Each row was made from one small tree. The marks that hang from a mark follow it in brackets, in alphabetical order. Every link used is in the known rows. Write each row's tree.
Known rows:
dabo{bote{navu pezug tole zazeg{kugupam}}}: -.20  -.63  -.38  -.10  .23  -.40  .17  .52  -.02  .01  -.41  .26  -.07  -.23  .40  -.05  -.09  .01  -.53  .20  -.43
tole{bote{navu pezug{kugupam} sugozi}}: .05  -.17  -.07  -.15  .14  -.60  .12  .01  -.18  .24  -.52  .24  -.25  -.30  .32  -.15  .03  -.05  .19  .21  -.03
tole{bote{navu pezug sugozi zazeg}}: .10  -.33  -.09  -.03  .16  -.61  .12  .21  -.21  .06  -.48  .27  -.23  -.37  .54  -.16  -.07  .05  -.17  .12  -.34
bote{pezug{kugupam{tole}}}: -.12  -.03  .09  -.09  .29  -.15  -.09  -.21  -.04  .01  -.10  -.01  .12  -.18  -.06  -.10  -.16  .10  .43  .19  .24
tole{bote{sugozi}}: .12  .03  .06  .14  -.13  -.14  .02  -.06  -.08  .03  -.15  .19  -.17  -.18  .20  -.04  .03  -.03  -.02  .09  -.13
bote{navu{kugupam} pezug zazeg}: .04  -.31  -.08  -.06  .40  -.50  -.01  .28  -.11  .14  -.45  .00  -.02  -.11  .35  -.03  .04  .03  -.10  .09  -.03
zazeg{bote{tole} kugupam}: -.19  -.38  -.18  .07  -.01  .38  .17  .29  .00  -.06  -.37  .22  .03  .09  .01  -.05  .09  -.26  -.27  -.02  -.11
bote{navu{kugupam} pezug sugozi tole}: -.03  -.25  -.33  .02  .32  -.47  .27  .25  -.13  .23  -.63  -.03  .03  -.24  .46  -.03  -.15  -.09  -.14  .05  -.20
zazeg{kugupam{dabo tole}}: -.06  -.15  -.09  .23  .00  .41  -.10  -.07  .08  -.04  -.13  .11  .17  -.01  -.10  .01  -.23  -.04  .06  -.10  .22
pezug{kugupam{dabo{bote} sugozi tole}}: -.12  .14  -.09  .02  .26  .09  -.20  -.39  .05  .25  .35  -.01  .41  -.35  -.02  -.09  -.07  .11  .26  .36  .15
kugupam{sugozi tole{bote{navu pezug}}}: .11  -.10  -.25  .12  .34  -.10  -.18  .05  -.15  .19  -.18  .07  .02  -.27  .12  -.25  .04  .18  .24  .09  -.14
pezug{kugupam{tole{bote{zazeg}}}}: -.08  .00  .19  .24  .14  -.14  -.33  -.19  -.21  -.14  .11  .27  .11  -.15  .00  -.10  .06  .06  .24  .44  .09
tole{bote}: .08  .04  .14  .08  -.08  .06  -.15  .02  -.13  .02  -.09  .16  -.16  -.03  -.04  -.05  .20  -.02  .05  .10  -.03
zazeg{bote{navu}}: .00  -.20  -.15  -.24  .04  .05  .26  .13  -.05  .06  -.43  .10  .03  .03  .07  -.11  .23  -.06  -.17  -.02  .02
tole{bote{navu zazeg{kugupam}}}: .05  -.44  -.14  .20  .04  -.15  -.13  .35  -.14  -.07  -.38  .43  -.19  .12  .18  -.05  .11  -.04  -.27  .13  -.14
pezug{kugupam}: -.09  .02  .06  -.04  .08  -.19  -.03  -.13  -.02  .08  .03  .05  .03  -.02  -.07  -.01  .02  -.06  .23  .19  .16
dabo{bote{tole zazeg{kugupam}}}: -.22  -.37  -.20  .13  .05  -.10  -.03  .32  .03  -.10  .00  .26  .05  -.10  .23  .01  -.08  -.03  -.54  .31  -.37
pezug{kugupam{tole{bote{sugozi}}}}: .00  .11  .13  .24  .01  -.18  -.12  -.36  -.13  -.02  -.10  .21  .04  -.17  .15  -.11  -.09  .03  .32  .34  .13
pezug{kugupam{dabo sugozi tole{bote{zazeg}}}}: -.07  .03  .01  .29  .27  .03  -.42  -.25  -.21  .06  .23  .17  .29  -.42  -.02  -.10  .02  .00  .37  .35  .01
kugupam{dabo sugozi tole{bote}}: .06  .15  -.09  .32  .12  .38  -.33  -.19  -.12  .12  .13  .03  .20  -.27  -.09  -.11  .02  .04  .29  .08  -.02
kugupam{dabo{bote{navu pezug tole zazeg}} sugozi}: -.16  -.31  -.52  -.10  .41  -.32  .12  .32  -.09  .30  -.12  .03  .19  -.63  .39  -.10  -.10  .04  -.29  .17  -.56

Which tree is each row?
.00  -.27  -.37  -.22  .37  -.39  .02  .18  -.05  .32  -.12  .01  .13  -.54  .37  -.09  -.04  .11  -.25  .12  -.34 : kugupam{dabo{bote{navu pezug zazeg}} sugozi}
-.15  -.61  -.44  -.15  .15  .01  .49  .34  -.02  .13  -.88  .25  -.03  -.35  .33  -.09  -.18  -.25  -.30  -.18  -.23 : zazeg{bote{navu pezug sugozi tole} kugupam{dabo}}
.00  -.12  -.08  -.15  .20  .19  .19  .10  -.07  .28  -.57  .06  .19  -.03  .02  -.03  .26  -.17  -.11  -.07  .22 : zazeg{bote{navu{kugupam{dabo}}}}
-.05  -.38  -.11  .07  .16  -.31  .06  .08  .11  -.09  -.23  .19  .03  -.33  .55  -.12  -.33  .20  -.31  .22  -.19 : dabo{bote{pezug sugozi zazeg{kugupam{tole}}}}
-.01  -.17  -.29  .37  .21  .24  -.25  -.01  .09  -.01  .15  .08  .22  .01  .00  -.10  -.12  .06  .12  .06  .00 : zazeg{kugupam{sugozi tole}}
.05  -.12  .08  .34  -.08  .31  -.25  .02  -.01  -.10  -.12  .29  -.03  .08  -.07  -.09  .05  .01  .08  .09  .13 : zazeg{kugupam{tole{bote}}}
-.22  -.22  -.45  -.13  .41  -.29  .08  .10  -.15  .38  -.23  -.02  .16  -.47  .05  -.09  -.15  -.19  .24  .08  -.17 : bote{navu pezug{kugupam{dabo sugozi}} tole}
-.06  -.35  -.22  .05  .34  .31  .01  .11  .09  .09  -.28  .09  .13  -.10  .07  -.25  -.01  .03  .13  -.03  .05 : zazeg{bote{pezug} kugupam{sugozi tole}}
-.08  -.05  .05  -.14  .03  .00  -.01  .01  .00  .05  .07  .09  .12  -.32  .18  .04  -.01  .08  -.29  .17  -.14 : kugupam{dabo{bote{zazeg}}}
-.27  -.26  -.14  -.02  .24  -.46  .17  .02  -.14  .07  -.31  .10  .10  -.64  .34  -.03  -.37  -.19  .02  .17  -.27 : bote{pezug{kugupam{dabo}} sugozi tole zazeg}
-.13  -.11  .04  -.14  .26  -.59  .07  -.23  .00  .02  -.05  .09  .16  -.49  .51  -.15  -.28  .24  .01  .46  -.05 : dabo{bote{pezug{kugupam{tole}} sugozi zazeg}}
-.06  -.15  .21  -.12  .18  -.23  -.16  .01  -.23  .10  -.23  .23  -.12  -.45  .06  -.05  .09  -.07  .24  .19  .05 : tole{bote{pezug{kugupam{dabo}} zazeg}}
.09  -.03  -.18  -.09  .11  -.46  .19  -.01  .05  .31  -.33  .05  .10  -.11  .50  -.03  .04  .09  -.34  .25  -.04 : dabo{bote{navu{kugupam} sugozi}}
.00  -.22  -.04  -.16  .11  -.54  .18  .08  .00  .04  -.16  .07  -.08  -.44  .61  -.10  -.19  .14  -.29  .20  -.32 : dabo{bote{pezug sugozi zazeg}}
-.18  -.51  -.45  .01  .01  .18  .45  .27  -.03  .09  -.72  .28  .11  -.21  .25  -.04  -.14  -.30  -.40  -.12  -.22 : zazeg{bote{navu sugozi tole} kugupam{dabo}}
-.01  -.07  .05  .05  .31  -.28  .03  -.09  .04  .13  -.25  -.01  .24  -.55  .53  -.06  -.22  .16  -.14  .22  .01 : navu{kugupam{dabo{bote{pezug sugozi zazeg}} tole}}
-.06  -.32  -.19  .38  .07  .06  .00  -.04  .05  -.16  -.15  .22  .20  -.23  .32  -.01  -.41  -.01  -.16  .02  -.07 : bote{sugozi zazeg{kugupam{dabo tole}}}
-.15  -.60  -.55  -.05  .36  .05  .22  .47  -.02  .21  -.54  .20  .03  -.13  .17  -.18  .08  -.19  -.19  -.05  -.33 : zazeg{bote{navu pezug tole} kugupam{sugozi}}
-.04  -.18  .07  -.23  .20  -.32  .05  .16  -.01  .04  -.07  .05  -.07  -.31  .35  -.06  .02  .15  -.24  .21  -.18 : dabo{bote{pezug zazeg}}
-.05  -.50  -.43  .02  .41  -.27  -.08  .24  .06  .11  -.10  .18  .17  -.26  .44  -.19  -.13  .23  -.22  .26  -.24 : dabo{bote{navu pezug zazeg{kugupam{sugozi tole}}}}
-.06  -.26  -.27  .42  .25  .23  -.27  .03  .00  -.05  .15  .12  .33  -.21  .08  -.07  -.27  .02  .03  .04  -.08 : bote{zazeg{kugupam{dabo sugozi tole}}}
.00  -.42  -.32  -.25  .06  -.25  .30  .15  .10  .28  -.60  .19  -.14  -.35  .44  -.04  -.24  -.02  -.31  -.07  -.10 : zazeg{kugupam{dabo{bote{navu pezug sugozi}}}}
.09  .20  .21  .28  .11  .32  -.29  -.16  -.12  .12  -.20  .08  .17  -.08  -.11  -.01  .16  .00  .23  .08  .29 : navu{kugupam{dabo tole{bote}}}
-.23  -.25  -.24  -.20  .29  -.45  .15  .14  -.14  .17  -.39  .05  .03  -.23  .08  -.05  -.09  -.12  .11  .17  -.09 : bote{navu pezug{kugupam} tole}
-.11  .11  -.13  .15  .26  .12  -.24  -.34  -.03  .17  .28  -.05  .42  -.29  -.12  -.07  -.14  .02  .45  .16  .19 : pezug{kugupam{dabo sugozi tole}}
-.03  .01  .03  .20  .17  -.16  -.04  -.20  .02  .08  -.03  .01  .35  -.36  .49  .02  -.22  .14  -.23  .29  .04 : navu{kugupam{dabo{bote{sugozi zazeg}} tole}}
